Each row was made from one small tree. Brackets hold a mark, then the marks that hang from it, in alphabetical order. Every link used is in the known rows. Write each row's tree.
Known rows:
{H {U G K R S Z}}: |  2.462 |  0.127 |  1.276 | -3.181 |  3.028 | -2.584 | -1.518 | -2.858 | -5.303 |  5.896 |  3.382 | -1.023 |  1.747 | -2.352 |  5.458 |  5.915 |  0.900 | -1.502 | -2.380 | -1.091 | -0.551 |  2.004 | -4.654 |
{R {U K S}}: | -2.592 | -2.659 |  2.069 | -2.212 |  1.419 | -3.370 |  0.156 |  0.672 |  0.353 |  4.758 |  1.563 | -1.110 |  1.795 |  2.159 |  0.986 |  4.687 |  4.115 |  2.027 | -1.865 | -2.615 |  2.199 | -0.655 | -5.105 |
{R {U G H K S}}: | -0.037 | -4.395 |  1.694 | -1.116 |  2.384 | -1.520 | -1.091 |  0.253 | -1.974 |  3.920 |  0.311 |  0.085 |  0.841 |  1.807 |  2.052 |  3.392 |  1.973 | -0.046 | -2.742 | -2.200 |  0.259 |  2.710 | -4.643 |
{K {U R S Z}}: | -0.848 |  0.043 |  1.235 | -0.589 |  3.047 | -3.026 |  0.783 | -1.371 | -4.203 |  4.296 |  1.071 |  1.708 |  2.532 |  1.392 |  1.812 |  4.670 |  2.802 |  0.250 | -0.858 | -0.968 |  1.225 | -1.122 | -4.217 |
{G U}: | -2.198 |  0.814 |  2.445 | -2.222 |  0.550 | -3.040 |  1.104 | -0.389 |  2.318 |  2.090 |  1.476 | -0.656 |  3.883 |  4.474 | -0.927 |  1.994 |  4.130 |  3.493 | -1.856 | -2.527 |  5.773 | -0.111 | -6.134 |
{Y {K {U R}}}: | -3.647 | -0.744 |  1.720 | -0.521 |  1.858 | -3.906 |  0.386 | -0.694 | -0.587 |  4.452 |  2.206 | -1.212 |  2.812 |  3.770 | -2.436 |  3.676 |  2.230 |  2.297 | -0.556 | -2.635 |  4.120 | -1.716 | -5.845 |
{S U}: | -1.330 |  0.312 |  2.422 | -3.357 |  1.292 | -3.319 |  2.729 |  0.341 |  2.179 |  2.614 |  2.108 | -1.662 |  4.802 |  4.034 |  0.688 |  3.744 |  4.827 |  3.509 | -1.507 | -2.350 |  5.646 | -0.291 | -2.769 |
{U K R S Z}: |  1.883 | -0.329 |  1.293 | -2.605 |  2.723 | -4.720 | -1.538 | -1.199 | -5.322 |  5.804 |  1.563 | -0.153 |  2.239 | -2.518 |  3.110 |  4.282 |  2.216 | -0.341 | -0.299 | -1.406 |  0.616 | -1.238 | -5.054 |
{S {U H R Z}}: |  0.911 |  0.130 |  0.795 | -2.215 |  3.390 | -3.827 |  1.771 | -1.686 | -3.509 |  2.344 |  0.820 | -0.305 |  3.897 |  0.227 |  1.397 |  3.716 |  1.279 |  0.528 | -1.524 | -1.540 |  2.777 |  0.770 | -2.455 |
{H {U K R}}: | -1.094 |  0.635 |  2.355 | -4.570 |  1.240 | -4.354 | -1.218 | -2.474 | -0.541 |  4.414 |  3.748 | -4.198 |  3.132 | -0.014 |  1.218 |  5.549 |  2.506 |  2.725 | -1.802 | -3.032 |  2.437 |  0.267 | -4.805 |
{S {U G H K R Z}}: |  2.438 | -1.496 | -0.038 | -2.417 |  3.263 | -2.803 | -1.385 | -1.778 | -6.458 |  3.768 |  1.596 |  0.318 |  2.799 | -1.095 |  3.157 |  3.557 | -1.004 | -1.521 | -3.262 | -2.073 | -0.316 |  2.900 | -3.445 |
{K {U H R S Z}}: |  0.323 | -1.355 |  0.896 |  0.235 |  3.785 | -3.149 |  0.468 | -1.816 | -4.874 |  3.560 |  0.099 |  1.969 |  2.077 |  1.168 |  1.348 |  4.182 |  1.645 | -0.375 | -0.956 | -1.229 |  0.842 |  0.623 | -4.213 |
{R {U H}}: | -2.738 | -2.650 |  1.592 | -1.149 |  2.465 | -3.081 |  1.589 |  0.351 |  1.785 |  1.459 | -0.298 | -0.897 |  2.158 |  3.832 | -1.260 |  2.637 |  4.330 |  3.545 | -1.795 | -2.078 |  3.878 |  0.184 | -3.752 |
{H {U G R}}: |  0.096 |  0.946 |  2.259 | -3.468 |  1.802 | -2.414 |  0.177 | -1.916 |  0.473 |  3.085 |  2.379 | -2.334 |  2.940 |  1.879 |  2.353 |  4.082 |  3.431 |  1.659 | -2.185 | -2.035 |  2.795 |  1.134 | -3.705 |
{S {U G H}}: |  0.682 | -1.108 |  1.729 | -2.533 |  2.263 | -1.709 |  1.496 |  0.072 |  0.259 |  1.757 |  0.781 |  0.001 |  3.889 |  4.099 |  1.650 |  2.651 |  2.886 |  1.274 | -2.369 | -1.699 |  3.436 |  2.742 | -2.383 |
{Y {K {U G R S}}}: | -0.937 | -1.810 |  2.272 |  0.192 |  2.238 | -1.967 | -0.647 | -0.058 | -2.506 |  5.056 |  1.455 |  0.630 |  1.908 |  3.965 |  1.120 |  4.082 |  1.631 | -0.930 | -1.093 | -1.784 |  1.687 |  0.412 | -5.473 |

Write each row's tree:
|  1.027 | -3.903 |  0.210 | -1.055 |  3.749 | -1.576 | -0.797 | -0.515 | -4.847 |  4.227 |  0.617 |  1.446 |  0.248 | -0.112 |  3.336 |  3.451 |  0.976 | -1.463 | -3.013 | -1.305 | -0.727 |  2.211 | -4.666 |
{R {U G H K S Z}}
|  1.508 | -1.816 |  0.638 |  0.415 |  4.204 | -1.492 | -0.232 | -1.791 | -5.836 |  3.544 | -0.180 |  2.925 |  1.425 |  1.416 |  2.682 |  3.526 |  0.828 | -1.877 | -1.997 | -0.612 | -0.474 |  1.874 | -4.140 |
{K {U G H R S Z}}
| -0.025 |  1.168 |  3.457 | -2.805 |  1.941 | -3.573 |  0.772 | -1.874 |  0.794 |  3.794 |  2.331 | -2.612 |  3.278 |  1.210 |  2.456 |  6.053 |  4.395 |  1.805 | -0.667 | -1.991 |  3.393 | -0.053 | -3.416 |
{H {U R S}}
| -0.139 | -1.196 |  2.422 | -1.977 |  0.868 | -3.696 | -2.015 | -2.032 | -2.378 |  2.729 |  0.722 | -1.076 |  2.782 |  1.530 | -0.813 |  2.902 |  0.401 |  0.886 | -2.507 | -3.653 |  2.503 |  1.788 | -7.245 |
{G {U H K R}}
|  0.394 |  0.535 |  1.079 | -0.589 |  2.736 | -3.421 |  0.097 | -2.499 | -3.570 |  1.648 |  0.027 |  0.303 |  2.817 |  0.947 | -0.413 |  1.993 |  1.020 | -0.190 | -2.086 | -1.872 |  2.899 |  0.840 | -5.804 |
{G {U H R Z}}
|  2.563 | -2.128 | -0.451 | -2.529 |  3.315 | -2.597 | -1.587 | -1.207 | -4.912 |  4.014 |  1.569 |  0.680 |  1.949 | -0.713 |  2.026 |  1.594 |  1.248 | -0.014 | -1.781 | -0.940 |  0.933 |  1.424 | -4.812 |
{U G H K Z}
|  1.599 | -0.204 |  0.643 | -3.367 |  2.367 | -3.175 | -0.468 | -1.309 | -5.630 |  4.698 |  2.435 |  0.164 |  3.061 | -0.800 |  3.954 |  4.065 |  0.356 | -0.924 | -3.449 | -2.009 |  0.342 |  1.596 | -3.693 |
{S {U G K R Z}}
|  1.625 | -1.325 |  2.186 | -1.638 |  2.519 | -2.920 | -1.304 | -0.495 | -1.666 |  2.447 | -0.605 | -0.010 |  2.795 |  1.548 |  0.760 |  1.371 |  2.882 |  0.499 | -1.052 | -1.836 |  2.124 |  1.048 | -3.825 |
{U G H R}
|  1.270 |  0.581 |  0.562 | -3.861 |  2.858 | -2.850 | -1.348 | -2.978 | -4.535 |  5.328 |  3.705 | -1.828 |  2.106 | -1.689 |  3.938 |  4.717 |  0.648 | -0.205 | -2.903 | -1.681 |  0.287 |  1.458 | -4.600 |
{H {U G K R Z}}
|  4.161 | -2.236 |  0.785 | -1.794 |  3.659 | -3.013 | -2.902 | -1.600 | -7.058 |  4.890 |  0.414 |  1.176 |  1.465 | -2.394 |  3.902 |  3.193 |  0.185 | -2.685 | -1.386 | -1.052 | -1.112 |  2.091 | -4.767 |
{U G H K R S Z}
| -1.826 | -0.831 |  1.811 | -1.406 |  1.810 | -2.209 | -0.142 | -0.506 | -1.679 |  3.262 |  0.677 |  0.915 |  2.974 |  4.177 |  0.790 |  3.078 |  2.998 |  1.424 | -2.538 | -2.176 |  1.836 |  0.195 | -4.653 |
{K {U G R}}
|  0.648 |  0.369 |  0.645 | -2.944 |  2.763 | -1.929 |  2.483 |  0.111 | -1.940 |  3.308 |  2.326 |  0.635 |  3.722 |  2.236 |  3.409 |  2.879 |  2.799 |  0.682 | -2.597 | -0.851 |  2.964 |  0.679 | -2.668 |
{S {U G Z}}
|  1.902 | -1.037 |  1.484 | -0.848 |  2.545 | -3.682 | -2.102 | -2.369 | -5.998 |  3.996 |  0.657 |  0.492 |  1.754 | -1.317 |  1.686 |  3.946 | -0.340 | -1.884 | -2.134 | -2.549 |  0.598 |  2.140 | -6.777 |
{G {U H K R S Z}}
|  0.635 |  0.026 |  0.302 | -2.526 |  3.107 | -3.172 |  2.669 | -1.105 | -1.641 |  2.172 |  1.757 |  0.041 |  4.033 |  1.847 |  1.130 |  3.310 |  2.578 |  1.615 | -1.804 | -1.006 |  3.911 |  1.053 | -2.307 |
{S {U H Z}}
|  1.424 |  0.041 |  1.997 | -0.279 |  2.875 | -2.852 |  0.024 | -1.981 | -3.926 |  2.765 | -0.215 |  1.115 |  2.680 |  0.558 |  1.367 |  3.211 |  1.125 | -1.178 | -1.515 | -1.718 |  2.307 |  1.420 | -5.655 |
{G {U H R S Z}}
|  2.268 | -0.556 |  0.704 | -1.765 |  3.766 | -2.620 |  0.843 | -1.534 | -4.767 |  2.408 |  0.682 |  0.938 |  3.303 |  0.736 |  2.654 |  2.848 |  0.563 | -1.441 | -2.522 | -1.504 |  1.206 |  2.406 | -2.049 |
{S {U G H R Z}}
| -1.679 | -2.981 |  2.542 | -0.416 |  2.488 | -2.642 |  1.501 |  0.595 |  0.908 |  2.378 | -0.310 | -0.302 |  1.705 |  3.388 |  0.169 |  3.494 |  4.454 |  2.113 | -1.040 | -1.749 |  3.309 |  0.531 | -3.482 |
{R {U H S}}
| -0.516 | -0.579 |  3.063 | -2.320 |  0.036 | -2.938 | -0.852 | -0.308 | -0.315 |  4.170 |  1.944 | -0.633 |  3.243 |  2.378 |  0.944 |  3.876 |  2.790 |  1.388 | -2.068 | -3.006 |  3.693 |  1.059 | -7.171 |
{G {U K S}}
|  3.091 | -0.894 |  1.135 | -2.490 |  3.018 | -3.061 | -2.299 | -1.028 | -6.469 |  5.920 |  1.356 |  1.106 |  1.742 | -2.006 |  4.567 |  3.492 |  1.388 | -2.189 | -1.074 | -1.355 | -0.603 |  0.035 | -4.976 |
{U G K R S Z}
| -0.371 | -1.516 |  0.775 | -0.973 |  3.278 | -1.290 |  1.476 |  0.782 | -2.110 |  4.034 |  0.637 |  1.491 |  1.178 |  1.857 |  3.348 |  3.046 |  3.617 | -0.306 | -2.334 | -0.864 |  1.539 | -0.058 | -3.342 |
{R {U G S Z}}
|  0.022 | -2.614 |  0.479 | -1.578 |  2.876 | -1.852 | -0.348 |  0.035 | -4.326 |  5.553 |  1.787 |  1.159 |  0.478 |  0.327 |  3.831 |  3.632 |  1.896 | -0.795 | -2.751 | -1.103 | -0.117 |  0.749 | -5.041 |
{R {U G K S Z}}
|  0.129 |  1.286 |  0.639 | -4.041 |  2.540 | -4.465 | -0.793 | -3.371 | -3.667 |  5.153 |  3.881 | -2.730 |  2.691 | -2.189 |  2.438 |  5.619 |  1.479 |  1.289 | -2.097 | -1.992 |  1.619 |  0.062 | -4.809 |
{H {U K R Z}}
|  0.227 | -0.814 |  0.547 |  0.476 |  3.714 | -2.088 |  0.227 | -0.758 | -5.518 |  5.643 |  2.304 |  1.700 |  1.464 |  1.980 |  1.512 |  3.899 |  0.575 | -2.170 | -1.064 | -0.781 |  0.806 |  0.571 | -5.222 |
{Y {K {U G R S Z}}}
| -0.808 | -2.082 |  1.584 | -0.526 |  2.700 | -2.158 | -0.740 | -1.048 | -2.404 |  2.044 | -0.420 |  1.419 |  2.445 |  3.817 |  0.132 |  2.692 |  1.798 |  0.817 | -2.272 | -2.025 |  1.317 |  1.585 | -4.554 |
{K {U G H R}}
